What can hang from each mark
Q351: Q167 Q762
Q357: Q167
Q44: Q481
Q481: Q44 Q167 Q925
Q937: Q167 Q989
Q167: Q351 Q357 Q481
Q989: Q937
Q925: Q481

Known rows, with every way that one mark hangs from another
Q937(Q167): [ 0.730  1.790  0.507  0.701  2.640  1.384  0.938  1.206  0.375 -0.822
  1.415 -0.631 -0.906 -0.374 -1.485  1.602 -0.180 -0.484  0.778]
Q481(Q44 Q167(Q351(Q762) Q357) Q925): [-2.485 -1.249 -1.328  3.510  1.095 -0.136 -1.868 -0.466 -2.850  0.149
 -3.118 -0.351  1.053 -1.451 -2.110  4.561 -1.623  2.635 -1.627]
Q937(Q167 Q989): [ 0.386  2.286  1.107 -0.997  3.163  3.453  1.752  3.175  2.822  0.783
  1.445  0.104 -1.530 -0.493 -3.167  0.136 -0.032 -1.984  0.189]
Q925(Q481(Q44)): [-0.870 -1.114  0.390  3.617  1.452  0.318  0.292  0.310 -1.917  0.827
 -0.988  1.441 -2.370 -1.237 -1.055  4.277 -0.077  0.357 -1.674]
Q357(Q167(Q351)): [-1.951 -0.607 -2.270  0.711  0.359  0.117 -1.995  1.406  0.477 -0.942
 -1.280 -1.566 -1.208 -0.806 -1.188  1.115 -0.910  0.348 -0.020]
Q351(Q167(Q357) Q762): [-1.922  0.564  3.217 -1.248 -0.734  0.181  0.093 -2.461 -1.993 -2.402
 -0.947 -1.101  5.333 -1.596  0.149  4.337  0.441  1.281 -0.730]
Q989(Q937): [ 0.346 -0.597  1.361  2.174 -0.544 -1.183  1.087  0.802  1.520 -1.752
 -0.322 -0.561  1.743  0.812  1.311 -1.161 -1.305  0.627  1.166]
Q357(Q167(Q481(Q44))): [-0.134 -1.982 -0.161  2.847  1.089 -0.961  1.705  1.848 -3.008  1.242
 -1.089  0.128  0.943 -1.826 -1.215  5.961 -1.031 -0.922  0.870]
Q357(Q167(Q351(Q762) Q481(Q44 Q925))): [-2.007 -1.726 -1.044  5.084  0.982 -1.035 -1.555  1.895 -3.112 -1.100
 -2.151  0.643  1.849 -2.257 -4.099  5.504 -2.318  2.556 -1.709]
Q937(Q167(Q351 Q357 Q481(Q44 Q925))): [ 2.983  2.680  1.427  8.581  0.878  3.643  2.783  2.987  0.746 -0.284
 -1.182 -1.604 -1.614 -4.206 -2.834  4.690 -1.539  4.113  0.117]
Q989(Q937(Q167(Q351 Q357))): [ 1.778  2.326  2.215  4.775 -0.884  3.264  1.993  2.449  4.390 -3.702
 -0.402 -3.835 -0.159 -2.755  0.249  0.792 -2.102  3.114  2.091]
Q167(Q357 Q481(Q44)): [ 2.481 -0.256  2.454  4.078 -2.281  2.005  3.638  0.936 -0.894  1.064
 -1.294 -0.815  1.171 -4.273  0.453  5.278 -0.733  1.665  0.896]
Q44(Q481(Q167(Q351(Q762)))): [-2.888  0.709 -2.413 -0.906 -0.294 -0.547 -2.744 -0.004 -2.463 -2.093
 -0.874 -1.625  0.719 -2.514 -1.553  1.539 -0.878  1.880 -1.349]
Q351(Q167 Q762): [-3.374 -0.104  1.754 -1.769  0.907 -1.517 -1.041 -2.301 -2.562 -2.668
 -0.331 -0.236  3.936  0.573 -0.696  3.405  0.721 -0.212 -1.480]
Q357(Q167(Q351(Q762) Q481(Q925))): [-1.953  0.026 -0.559  3.357  0.172 -0.742 -2.870  2.447 -1.570 -2.817
 -1.967 -0.434  3.117 -2.161 -4.495  2.274 -2.847  4.177 -0.896]
Q44(Q481(Q925)): [ 1.545  1.883 -1.246  2.294  1.729 -1.559  0.124 -0.073 -1.926  1.401
  0.093  1.731  1.014  0.010 -0.950 -2.429  0.295  1.649 -1.520]
Q925(Q481(Q167)): [-2.492  0.397 -0.610  1.094  2.830 -0.876 -2.014  1.305 -2.288 -0.086
 -2.034 -0.478 -1.319  0.099 -1.869  2.259 -1.217  1.252  0.072]
Q351(Q167(Q357 Q481(Q44 Q925)) Q762): [-0.231  0.205  3.673  4.787  0.539 -0.757  1.947 -1.061 -4.087 -0.699
 -2.216  0.475  5.654 -2.116 -1.648  7.019 -0.350  2.928 -1.474]
Q167(Q351(Q762) Q357 Q481(Q44 Q925)): [ 0.552 -0.050  1.705  6.255 -2.323  2.031  0.430  0.883 -0.993 -1.423
 -2.306 -0.360  2.260 -4.745 -2.430  4.797 -1.967  5.192 -1.596]
Q925(Q481(Q44 Q167(Q351(Q762) Q357))): [-3.689 -1.087  0.041  3.072 -0.183  1.603 -2.180  0.355 -2.720 -1.533
 -3.315 -1.368 -0.649 -4.191 -2.011  7.427 -1.894  3.350 -1.589]
Q481(Q167(Q351 Q357)): [-1.069  0.868 -1.116  1.035 -0.951  1.553 -1.198  0.855  0.671 -0.517
 -2.699 -3.427 -1.098 -2.055  0.160  1.479 -1.199  2.244  0.999]

Rows
[-0.368 -0.967 -1.820  6.534  1.704 -0.767 -0.136  2.765 -1.677  0.727
 -2.463  0.062 -1.084 -1.400 -3.025  3.830 -1.660  1.962 -0.688]
Q357(Q167(Q351 Q481(Q44 Q925)))
[-4.854  0.012 -0.957  0.992  0.598  0.219 -4.546  1.224 -1.858 -3.426
 -2.423 -1.446 -0.819 -2.047 -3.360  3.440 -2.175  3.492 -1.635]
Q925(Q481(Q167(Q351(Q762))))
[ 0.248  0.998  2.533  2.289 -5.188  3.523 -0.066  1.446  1.091 -3.955
 -1.613 -2.886  2.878 -6.182 -1.415  3.274 -2.254  5.554  0.062]
Q167(Q351(Q762) Q357 Q481)
[-1.114  1.899 -1.568  1.813  0.105 -0.271 -2.250 -0.018 -2.644 -1.013
 -2.190 -1.041  2.778 -2.966 -1.941  0.788 -1.472  4.636 -1.481]
Q44(Q481(Q167(Q351(Q762) Q357) Q925))
[-0.808 -0.706  0.161  5.838 -0.984  0.353 -0.661  1.138 -1.619 -1.651
 -1.652  0.623  0.636 -2.607 -3.286  3.841 -1.672  3.860 -2.477]
Q167(Q351(Q762) Q481(Q44 Q925))
[-1.455 -1.346 -2.386  3.173  4.883 -2.947 -0.471  0.011 -3.972  3.263
 -1.951  1.727 -0.806  2.727 -1.418  2.525 -0.284 -1.049 -0.900]
Q481(Q44 Q167 Q925)
[-0.472 -0.115  2.065  3.362  1.041 -0.789  2.863 -0.192 -2.691  0.012
 -1.253 -0.711  0.860 -0.823 -0.049  6.053  0.835 -0.499 -0.517]
Q351(Q167(Q481(Q44)))
[-1.853  1.515 -0.303  2.991 -0.166  2.186 -2.136  1.857  0.237 -1.358
 -3.368 -3.073 -2.230 -3.130 -1.338  2.654 -1.953  4.259  0.162]
Q925(Q481(Q167(Q351 Q357)))
[ 0.340 -1.301 -0.625  5.105  3.178 -2.192  0.985  2.098 -3.690  2.076
 -1.655  1.650  1.565 -0.205 -2.617  4.292 -1.349  0.305 -0.016]
Q357(Q167(Q481(Q44 Q925)))
[-0.221  2.041  4.145  3.092 -0.058 -0.435  0.679 -0.520 -2.658 -2.328
 -2.054 -0.537  7.014 -1.928 -1.993  4.012 -0.949  4.305 -0.701]
Q351(Q167(Q357 Q481(Q925)) Q762)
[ 2.340  4.217  2.869  2.763 -1.186  7.191  2.996  5.380  5.383 -1.221
 -0.476 -3.518 -1.705 -5.802 -3.494  1.758 -1.545  2.871  1.210]
Q937(Q167(Q351 Q357 Q481) Q989)
[ 0.591  2.942 -2.376  3.374  0.937  0.210 -0.996  0.810 -1.080  0.971
 -2.573 -1.653 -0.270 -1.970 -0.888 -0.841 -0.862  3.904 -0.525]
Q44(Q481(Q167(Q351 Q357) Q925))
[-0.115  1.792 -2.639  1.562  3.943 -2.939 -0.857  0.309 -3.642  2.142
 -1.094  0.882  0.870  1.218 -1.392 -1.296 -0.280  0.919 -0.624]
Q44(Q481(Q167 Q925))
[ 2.024  1.888  1.740  3.825 -4.352  3.732  1.177  2.278  2.486 -2.093
 -1.889 -3.560 -0.031 -5.316 -0.295  1.666 -1.634  4.974  0.979]
Q167(Q351 Q357 Q481)
[-0.741 -0.336 -2.119  5.065  1.838  0.088 -0.398  0.399 -1.453  1.944
 -3.412 -0.837 -1.772 -0.542 -1.043  2.982 -0.926  2.012 -0.788]
Q481(Q44 Q167(Q351 Q357) Q925)
[ 0.676  3.329  3.664  1.278 -1.954  6.923  1.733  4.533  3.920 -3.140
 -0.094 -2.858  1.211 -6.767 -4.611  3.421 -2.208  3.567  0.286]
Q937(Q167(Q351(Q762) Q357 Q481) Q989)
[ 2.753  4.886  2.259  5.231  0.709  5.869  2.360  5.584  4.589 -0.380
 -0.974 -2.060 -1.086 -4.129 -4.822  0.021 -1.902  4.083  0.371]
Q937(Q167(Q351 Q357 Q481(Q925)) Q989)
[-1.665  1.312 -0.977 -0.480 -1.824  1.141 -1.606 -0.272 -1.959 -1.837
 -1.568 -2.535  2.224 -4.610 -0.599  2.460 -1.164  3.294 -0.524]
Q44(Q481(Q167(Q351(Q762) Q357)))
